What can hang from each mark
subet: togepa vope zike
tanaf: vurir
dovu: zike
vope: subet vurir
tisu: vurir
vurir: febava kibe rezesek tanaf vope
febava: mani vurir
mani: febava zike
zike: dovu subet
rezesek: vurir
togepa: subet

Each row was made from one small tree. The marks that hang from a mark follow it in brackets, in alphabetical order. Every link used is in the known rows. Write each row's tree.
(in the rows, 128 means zero)
Known rows
tisu{vurir}: [124 149 110 141 137 145 121 118 130 123 154 110 123 119 114 136 112 136
 150 122 136 127 136 133 138 126 134 128 122 143 119 128 123 113 130 127
 138 141 133 123  93 136 134 140 152 110 131]
tisu{vurir{kibe rezesek tanaf}}: [135 123  73 131 118 151 135 148 195 131 168  85 146  96 152 158 121 146
 174 130 158 131 128 135 136  97 184  85 118 176 180 117 100  89 137  91
 155 179 114 142  81 110 175 141 187 115 139]
togepa{subet{vope zike{dovu}}}: [109 191 110 165 205  95 129 147  98 125 125 130  93 137 144 113 139 192
 187 113  96  94  87 111 139  87 137 100  78 155  64 140 121 138 182  96
 155 149 158  86 132  85 138  96 112 142 124]
subet{togepa}: [131 125  95 135 159 118 127 134 123 125 125 125 138 133 124 134 126 144
 148 123 119 146 115 119 143 118 130 113 143 115 117 132 124 139 145 135
 135 140 139 123 115 151 134 129 109 143 130]
vope{vurir{febava}}: [146 159 112 138 106 147 114 108 150 102 138 112 115 135 128 137 114  86
 134 114 130 115 138 120 141 108 143 146 124  90 147 129  93 136 156 121
 148 126 125 142 114 129 111 148 133 142 137]
mani{febava{vurir} zike{dovu subet}}: [114 191  90 111 133  79 148 160 155 163 149  87 121 138 200 172 125 167
 162  77  77 136  87 108 110 112 161 112  77 110 137 170 117 127 210 129
 165 181 137  98  56  43 144 107 106 164 128]
febava{mani{zike} vurir{kibe}}: [127 150 111 104 139 113 135 168 183 100 135 122 161 159 217 156 135 129
 133  82  78 105  94 113 127 117 170  94 120 148 175 137  99 117 171 127
 129 213  93 133  63  67 230 119 144 123 147]
subet{togepa vope}: [124 134  95 152 187 118 136 141 103 105 131 131 104 152 126 137 132 163
 168 137 119 128 107 113 143 109 126 102 142 144 120 128 121 153 158 114
 135 122 150 118 129 144 152 139 119 139 115]
tanaf{vurir{febava{mani{zike{dovu}}}}}: [126 227  96 129 124 121 114 118 165 111 149 121 137 141 159 134 138 119
 170  61  77  98  91 106 140  98 147 115 125  98 138 170  93 125 199 154
 164 173 117 120  79  87 204 106 106 148 143]
dovu{zike{subet{vope{vurir{febava}}}}}: [123 167  96 154 165 145 114  97 131 120 136 127 102 156 137 145 129 134
 173 116 126 115 100 119 128  97 130 142  97 124 129 132  82 146 209  70
 173 120 137 102 134 112 158 152 159 163 119]
zike{dovu subet{togepa vope{vurir}}}: [127 199  40 141 188 110 120 115 112 157 134 102 125 115 130 154 120 192
 205 124 110 150  99 100 152  98 155 127 101 108 105 155 120 145 220 102
 166 143 183 100 120 132 100 114 114 190 124]
febava{mani{zike}}: [128 151 102  99 138 117 125 137 135 128 126 116 144 147 191 126 136 128
 142  85  79 114 105 121 132 122 129 133 128 132 157 144 107 120 156 152
 138 151 126 120  91  86 191 124 128 131 140]
togepa{subet}: [126 136 133 153 151 127 118 132 117 136 140 137 120 129 146 100 141 156
 132 127 108 115 126 129 132 112 131 127 100 129 104 122 110 120 135 118
 143 141 137 107 113 129 121 117 115 123 127]
tanaf{vurir{kibe}}: [114 151 119 138 117 144 119 109 175 120 142 131 151 135 121 132 131 136
 132 137 121 128 120 112 152 129 150  96 127 148 134 137 127 116 157 119
 133 152 111 135  88 137 170 124 125 143 126]
tanaf{vurir}: [119 161 124 134 118 140 109 106 138 129 141 133 120 143 109 125 135 126
 122 125 118 131 130 116 146 137 125 117 136 130 123 146 132 124 154 142
 128 126 129 121 109 144 146 122 113 146 129]
dovu{zike}: [125 107 135 127 152 132 125 117 125 144 121 135 129 148 127 132 135 140
 140 111 133 129 108 131 120 132 118 141 113 126 100 126 128 129 130 110
 145 131 114 107 148 126 157 144 125 128 127]
subet{vope{vurir} zike}: [123 165  89 128 166 120 116 116 112 107 110 108  88 159 140 140 122 130
 153 121 108 111 116 105 158 114 128 127 114 156 117 144 120 150 188 109
 136 108 154 115 131 105 127 140 137 161 133]
febava{vurir{kibe tanaf}}: [129 113 122 134 135 137 135 177 187 127 148 119 143 136 174 158 128 118
 136 126 138 110 114 117 114 127 179  77 119 159 178 136 111 117 140  99
 131 208  97 134 105  94 180 117 141 110 126]
togepa{subet{vope{vurir{kibe}}}}: [130 155 102 164 167 134 119 114 139 120 141 119 113 142 161 125 137 163
 158 148 103 100 119 110 158  98 158 121  82 159 127 117  99 125 166  81
 155 142 144 118 101 126 129 142 142 136 118]
febava{mani}: [145 136 121 120 129 135 124 133 130 131 131 121 143 126 157 131 141 130
 136  98 107 130 121 132 137 129 128 133 134 127 151 140 117 116 140 144
 114 152 122 131 120 120 163 107 137 126 139]
tanaf{vurir{febava kibe}}: [121 169 127 162 105 153 120 110 189  84 152 137 143 144 120 134 130 104
 136 129 131 109 116 114 145 108 157  84 131 130 148 127  95 123 166 110
 144 155  98 148  81 129 193 128 137 138 127]
tanaf{vurir{vope}}: [119 146 120 125  98 151 119  97 148 134 136 128 131 137 109 116 140 125
 125 136 121 131 133 109 144 138 119 115 140 118 130 159 136 119 185 116
 126 132 124 147 102 128 188 116 141 153 119]
rezesek{vurir{febava kibe tanaf}}: [113 135 125 162 138 154 140 133 187  90 180 117 148 114 162 128 127 113
 143 150 148  85 125 115 122  96 168  91 124 135 171 130  96 148 132  92
 155 179  86 170  80 105 189 119 158 111 108]
subet{vope}: [120 139 124 146 156 125 141 130 110 106 130 135  93 146 133 133 132 141
 142 143 125 113 121 122 128 116 123 116 127 157 129 124 126 143 141 108
 128 111 139 122 141 123 148 135 138 124 113]
zike{dovu subet{togepa}}: [119 177  69 137 172 104 126 134 123 165 130 117 158  95 127 142 124 193
 189 113 114 163  95 116 134 110 153 111 112 101  98 152 127 129 188 116
 157 169 159 103 108 128 119  95 106 174 130]
subet{togepa vope{vurir} zike{dovu}}: [128 194  50 137 200  99 121 127 108 126 113  95 109 140 129 154 118 169
 206 103 102 131  92  93 168  96 150 114 107 125  78 161 127 161 211 115
 157 145 171 105 130 112 112 125  99 180 138]
subet{togepa zike{dovu}}: [121 168  74 131 184  91 127 147 121 134 108 111 143 119 126 141 121 171
 192  94 110 144  88 109 148 107 142 100 118 115  74 155 134 146 181 131
 147 168 148 107 118 110 131 102  92 163 144]
togepa{subet{vope{vurir} zike{dovu}}}: [124 206  86 154 195 102 113 121 103 137 122 107  90 135 144 120 133 178
 190 107  88  97 102 102 159  89 145 128  71 137  69 150 116 142 199 100
 164 143 170  88 128  95  99 113 111 159 134]
vurir{febava{mani} kibe rezesek vope}: [162 132 104 127  79 148 150 149 209  83 142 111 160 103 178 148 148 121
 157 106 128 122 112 129 132  80 164  81 138 113 203 124  74 105 188  76
 127 185  86 193  84  86 248 111 206 143 143]
subet{togepa vope{vurir{febava{mani}}}}: [159 174  72 153 167 143 117 126 127  84 141 108 108 156 155 151 128 117
 185  91  99 114 109 107 162  89 140 122 142 107 161 141  76 153 196 125
 141 145 143 138 111 139 171 137 133 148 134]
vope{vurir{febava rezesek}}: [161 155  96 129  89 138 123 121 166  98 140 108 113 117 135 155 127  98
 136 112 133 127 139 125 139  86 156 131 129  89 161 115  85 132 165 110
 150 118 123 155 117 130 112 154 152 156 156]
dovu{zike{subet{togepa}}}: [111 124  82 131 188 127 119 124 118 161 122 136 148 135 133 135 134 189
 176 109 119 167  89 123 131 120 122 122 112 119  95 140 114 131 184  99
 163 151 141  89 115 133 166 127 124 166 125]
vope{vurir}: [142 144 105 118 115 139 113 105 132 139 123 106 125 131 129 135 121 113
 128 122 122 131 141 119 145 130 138 158 123 110 131 136 123 130 145 134
 136 122 140 132 122 138  90 145 129 146 137]
vope{subet vurir}: [141 149  80 108 127 139 100  96 139 133 123  95 136 122 132 129 125 118
 129 133 120 128 135 115 151 132 135 193 115 109 130 125 119 128 137 135
 146 108 139 135 130 151  48 158 131 137 143]
zike{subet{togepa}}: [116 144  77 134 165 119 122 134 120 147 130 127 150 116 135 131 124 173
 162 124 114 164 107 119 140 116 134 107 126 118 124 137 114 131 181 117
 146 151 152 110  97 140 134 109 124 168 126]

Which tree is each row?
[117 171 109 121 123 143 140 115 155  81 163 115 147 136 191 107 140 115
 137 105  87  86 116 100 123  94 126 124 145  94 167 153  95 151 189 118
 147 167  97 181  51  70 252 114 174 130 122] -> rezesek{vurir{febava{mani{zike}} vope}}
[117 181 114 149 175  98 119 141 116 146 122 124 124 115 143 109 137 181
 173  96  97 112  98 119 139  98 141 113  79 129  62 147 121 127 169 116
 157 168 143  89 116  91 117  89 103 144 138] -> togepa{subet{zike{dovu}}}
[114 180  74 149 212  91 138 151 102 114 113 118 107 140 126 142 125 184
 207 108 108 127  78 102 147  94 139  87 115 142  74 151 132 158 193 111
 146 148 159 103 134 107 151 108 104 161 129] -> subet{togepa vope zike{dovu}}
[119 155  93 118 112 151 106  86 151 127 133 117 140 126 112 110 147 127
 128 144 123 130 126 106 150 139 113 152 141 118 129 149 127 115 175 118
 135 118 123 150 104 142 143 132 149 141 123] -> tanaf{vurir{vope{subet}}}
[161 123 109 103  93 136 151 177 203 100 138 113 165 116 199 166 155 142
 136 104 114 134 113 124 128 108 172  75 132 129 190 139 102  99 188  83
 103 213  86 178  86  82 244 102 197 137 152] -> febava{mani vurir{kibe rezesek vope}}
[144 128  62 126 130 141 136 135 180 126 141  90 114 122 174 168 133 142
 168 145 139 118 123 114 147  90 180  98 111 171 192 121  99 118 168  76
 150 144 134 147 125 108 152 152 171 150 130] -> subet{vope{vurir{kibe rezesek tanaf}}}
[153 114 116 121  92 111 162 175 203 110 153  92 124 135 193 196 140 146
 132 109 117 143 116 127 123 105 181  72 103 137 175 123 107 118 162 105
 123 177  96 154  71  87 163 138 152 141 143] -> mani{febava{vurir{kibe rezesek}}}
[130 145  74 109  89 145 124 105 205 111 134 106 163 106 131 137 156 150
 140 154 133 141 119 107 156 111 155 113 131 134 154 122 115  98 187  88
 139 141 108 174  84 132 172 137 181 156 139] -> tanaf{vurir{kibe rezesek vope{subet}}}
[140 118 136 134 111 117 155 163 184 116 151  96 129 151 184 177 128 131
 130 112 115 131 114 121 124 127 166  91  99 138 163 135 114 127 145 116
 122 180  98 141  69  90 162 131 132 127 126] -> mani{febava{vurir{kibe}}}
[107 151  82 107 123  95 140 125 139 161 140  90 121 143 193 142 125 154
 147 102  79 141 103 116 126 115 130 128  90 132 160 152 107 123 191 136
 165 129 147 107  55  67 149 129 126 170 120] -> mani{febava zike{subet}}
[147 177 113 153 127 162 118 130 148  90 168 109 134 127 141 136 119 107
 167  80 126 111 124 139 138 106 140 125 135 122 161 130  81 111 149 132
 135 166 113 138  81 117 185 123 171 101 140] -> tisu{vurir{febava{mani}}}
[157 148  64  98 113 127 109 109 156 127 123  88 130 108 140 147 137 130
 134 127 127 143 137 118 154 110 148 178 121 108 140 112 111 120 145 123
 149 106 136 144 128 150  47 166 154 148 160] -> vope{subet vurir{rezesek}}
[101 138 108 140 189 127 130 119 108 142 128 143 111 149 138 133 139 181
 165 129 127 129  90 125 118 115 115 122  99 160 106 131 116 134 180  77
 154 121 139  86 145 108 179 132 151 148 109] -> dovu{zike{subet{vope}}}
[121 175  55 121 196  90 118 136 127 127 106 101 150 114 127 134 126 172
 194 102 110 138  84 104 152 109 137 134 116 115  72 144 129 146 169 132
 156 153 147 111 124 124  86 115 102 155 150] -> vope{subet{togepa zike{dovu}}}
[157 133  77 134  90 150 128 136 213 113 151  89 136 109 166 167 125 100
 161 124 148 120 128 121 138  79 188 101 116 122 203 121  69 116 165  84
 164 165 106 166 103 104 151 148 170 147 144] -> vope{vurir{febava kibe rezesek tanaf}}
[124 140 118 111 120  93 147 158 152 127 147  93 100 179 197 165 128 122
 126  87  79 120 109 113 117 124 140 114 105 127 158 148 115 138 166 148
 141 154 117 118  63  68 162 146 110 134 131] -> mani{febava{vurir} zike}
[136 187 109 100 149  97 131 172 148 129 134 113 140 142 197 156 134 141
 150  60  77 109  91 109 116 117 158 115 119 113 136 161 115 123 174 146
 138 206 113 112  96  64 184 100 113 130 151] -> febava{mani{zike{dovu}} vurir}
[119 157  67 133 160 142 112 117 128 164 146  99 102 129 161 137 125 144
 168 141 125 122 125 112 136 119 144 132 105 154 171 153 105 126 198  92
 156 128 163 109 128 110 126 124 152 161 111] -> zike{subet{vope{vurir{tanaf}}}}
[116 144 127 157 137 154 131 130 152 101 178 122 120 121 150 123 128 105
 134 140 144  90 135 114 115 101 140 113 136 116 162 137 102 154 128 115
 150 153 103 157 101 115 166 122 144 110 112] -> rezesek{vurir{febava tanaf}}
[129 122 120 153 120 150 136 145 191 108 150 118 143 123 157 138 121  97
 156 130 149  98 115 122 119  99 167  88 121 144 192 127  83 122 136  94
 154 173  97 151 106  98 184 126 152 114 116] -> vurir{febava kibe tanaf}
[149 124  93 101 132 150 119 157 168 142 140  97 145 129 200 139 149 119
 141 101 117 112 115 114 120 140 138 138 134 129 198 162 101 105 168 111
 118 197 101 155 116  94 188 103 173 102 133] -> febava{mani vurir{tanaf vope{subet}}}
[141 107 123 130 116 125 145 167 159 153 159  86  98 154 189 171 128 115
 134 101 120 125 123 123 112 135 146 100 108 138 182 158 113 127 147 136
 127 173 114 127  97  87 149 123 113 116 120] -> mani{febava{vurir{tanaf}}}
[145 113 133 121  89 125 153 149 158 138 146  95 110 150 169 159 136 122
 125 109 113 132 125 118 116 136 132 107 118 108 158 158 123 127 177 113
 114 162 110 154  83  86 177 123 146 134 119] -> mani{febava{vurir{vope}}}
[119 143  60 131 135 148 115 100 181 114 134 112 175 126 121 121 145 156
 164 150 120 144 105  93 170 123 144 115 140 123 131 143 119 116 191 104
 146 159 120 159  72 154 174 132 144 156 123] -> tanaf{vurir{kibe vope{subet{togepa}}}}
[151 125  63 110 136 118 135 162 161 100 131 110 144 120 151 153 149 158
 146 125 126 150 112 105 134 106 146 111 147  99 145 125 109 129 184  96
 130 164 116 159 106 136 145 138 163 143 151] -> febava{vurir{rezesek vope{subet{togepa}}}}
[130 109 113 145 100 159 144 136 201 114 149 110 150 116 155 131 126  98
 161 141 156  96 116 117 116  99 160  84 125 129 204 139  84 114 165  69
 148 181  94 178  99  80 227 117 182 123 107] -> vurir{febava kibe tanaf vope}
[134 160  37 109 176 117  96 112 129 124 102  88 139 136 138 135 121 138
 167 109 101 144 109  99 177 118 133 163 123 113 102 142 112 147 180 136
 153 129 152 121 106 145  70 146 114 169 155] -> vope{subet{togepa zike} vurir}
[134 177  78 142 170 111 116 137 118 109 126 111  75 141 164 130 145 174
 162 117  93 114 118 110 163  74 143 110  88 156 105 123  97 132 207  90
 155 120 160 105 116 108 121 137 146 169 149] -> togepa{subet{vope{vurir{rezesek}} zike}}
[ 93 171  49 132 203  98 134 140 106 123 129 128 113 155 166 131 127 185
 180 128  84 131  85 102 138  97 130  98 123 151 133 138 105 149 212 109
 169 131 168  93  84 101 183 132 127 174 113] -> mani{zike{subet{togepa vope}}}
[127 127  32 129 162 159 117 119 148 143 154  78 149 109 131 122 122 148
 195 135 146 134 121 110 149 124 137 141 138 135 151 148 106 108 162 105
 159 167 139 142  85 139 150 139 169 112 118] -> tisu{vurir{tanaf vope{subet{togepa}}}}
[137 102  92 122 112 131 141 154 189 137 139 103 144 101 168 158 139 139
 153 137 147 132 118 130 127 102 175  84 118 160 187 120 106 103 138  91
 143 170 110 151 115 104 169 127 160 136 136] -> vurir{kibe rezesek tanaf}
[146 126 105 138 106 137 135 155 169 110 152 115 105 113 153 151 132 103
 151 117 149 114 126 129 114  84 153  92 136 125 190 122  81 122 145 103
 152 145 110 151 128 106 160 129 156 129 136] -> vurir{febava rezesek tanaf}
[115 126  52 114 165 121 130 131 166 106 101 101 176 123 148 120 136 160
 181 135 118 138  88  98 162 109 143 108 124 140 119 139 112 131 192  87
 144 167 121 155  83 106 172 128 160 158 133] -> vurir{kibe vope{subet{togepa zike}}}
[114 172  79  95 146 115 120 134 136 148 127 119 154 130 199 126 135 152
 150  87  74 130  99 120 129 118 132 127 117 136 167 152 100 112 195 136
 150 158 137 108  76  77 193 103 143 158 136] -> febava{mani{zike{subet}}}
[120 148  52 141 205 127 111 104 104 150 125 117 115 156 136 147 130 185
 192 119 111 149  94 109 153 111 130 137 102 128 100 142 109 146 213  86
 170 128 163  87 128 140 151 150 129 182 120] -> dovu{zike{subet{togepa vope{vurir}}}}
[145 136  83 141  93 166 138 136 184 111 176  90 114 103 135 145 123 111
 175 119 167 114 136 131 121  85 153  92 135 126 192 135  74 101 179  79
 158 164 112 168  87  98 207 134 207 117 130] -> tisu{vurir{febava rezesek tanaf vope}}
[134 109 120 119 119 148 135 158 159 141 144 116 127 138 163 141 130 112
 130 124 137 114 128 112 108 137 142  98 131 127 176 161 115 117 164  95
 123 185 107 146 117  88 198 111 157 115 116] -> febava{vurir{tanaf vope}}
[120 132 114 112 116  99 159 165 191 114 145  91 126 171 210 171 128 130
 134  99  82 115 100 109 123 117 168  90  94 145 171 139 109 130 165 127
 144 180 102 134  41  57 187 144 122 134 127] -> mani{febava{vurir{kibe}} zike}
[116 162  80 107 141 114 135 126 178 125 107  92 177  96 142 124 136 163
 184 128 127 120  86 105 141 110 157 128  96 133 106 147 128 121 184  81
 149 171 116 153 106  76 148 106 163 149 132] -> vurir{kibe vope{subet{zike{dovu}}}}
[135 116  67 124 101 163 143 142 205 136 164  80 152  90 152 149 129 149
 179 140 162 131 130 126 136 100 175  82 120 162 193 135 102  81 166  64
 150 189 110 168  70  92 213 128 222 123 128] -> tisu{vurir{kibe rezesek tanaf vope}}
[145 118 110 120 122 127 134 184 164 130 150 115 114 127 171 169 136 128
 130 114 138 128 128 125 111 114 162  83 132 138 180 131 106 116 149 109
 128 177 108 133 126 101 155 122 146 122 145] -> febava{vurir{rezesek tanaf}}
[106 133  78 150 218 120 129 125 100 140 127 141 116 155 134 140 135 197
 188 123 117 147  80 118 132 112 120 108 110 146  99 135 112 142 193  80
 163 134 151  84 132 129 183 133 132 166 111] -> dovu{zike{subet{togepa vope}}}
[149 138 116 141 123 156 123 147 158 119 153 114 127 127 174 132 132  95
 157  86 126 104 117 131 121 111 140 115 135 125 202 145  79 119 148 129
 135 172 106 142 122  99 194 104 144 111 129] -> vurir{febava{mani} tanaf}
[122 218  86 121 140 111 128 136 155 129 142 116 155 114 187 137 130 143
 182  67  82 114  80 117 118  87 155 122 107  99 154 159  80 118 210 124
 172 182 128 114  79  58 192  90 134 158 139] -> vurir{febava{mani{zike{dovu subet}}}}
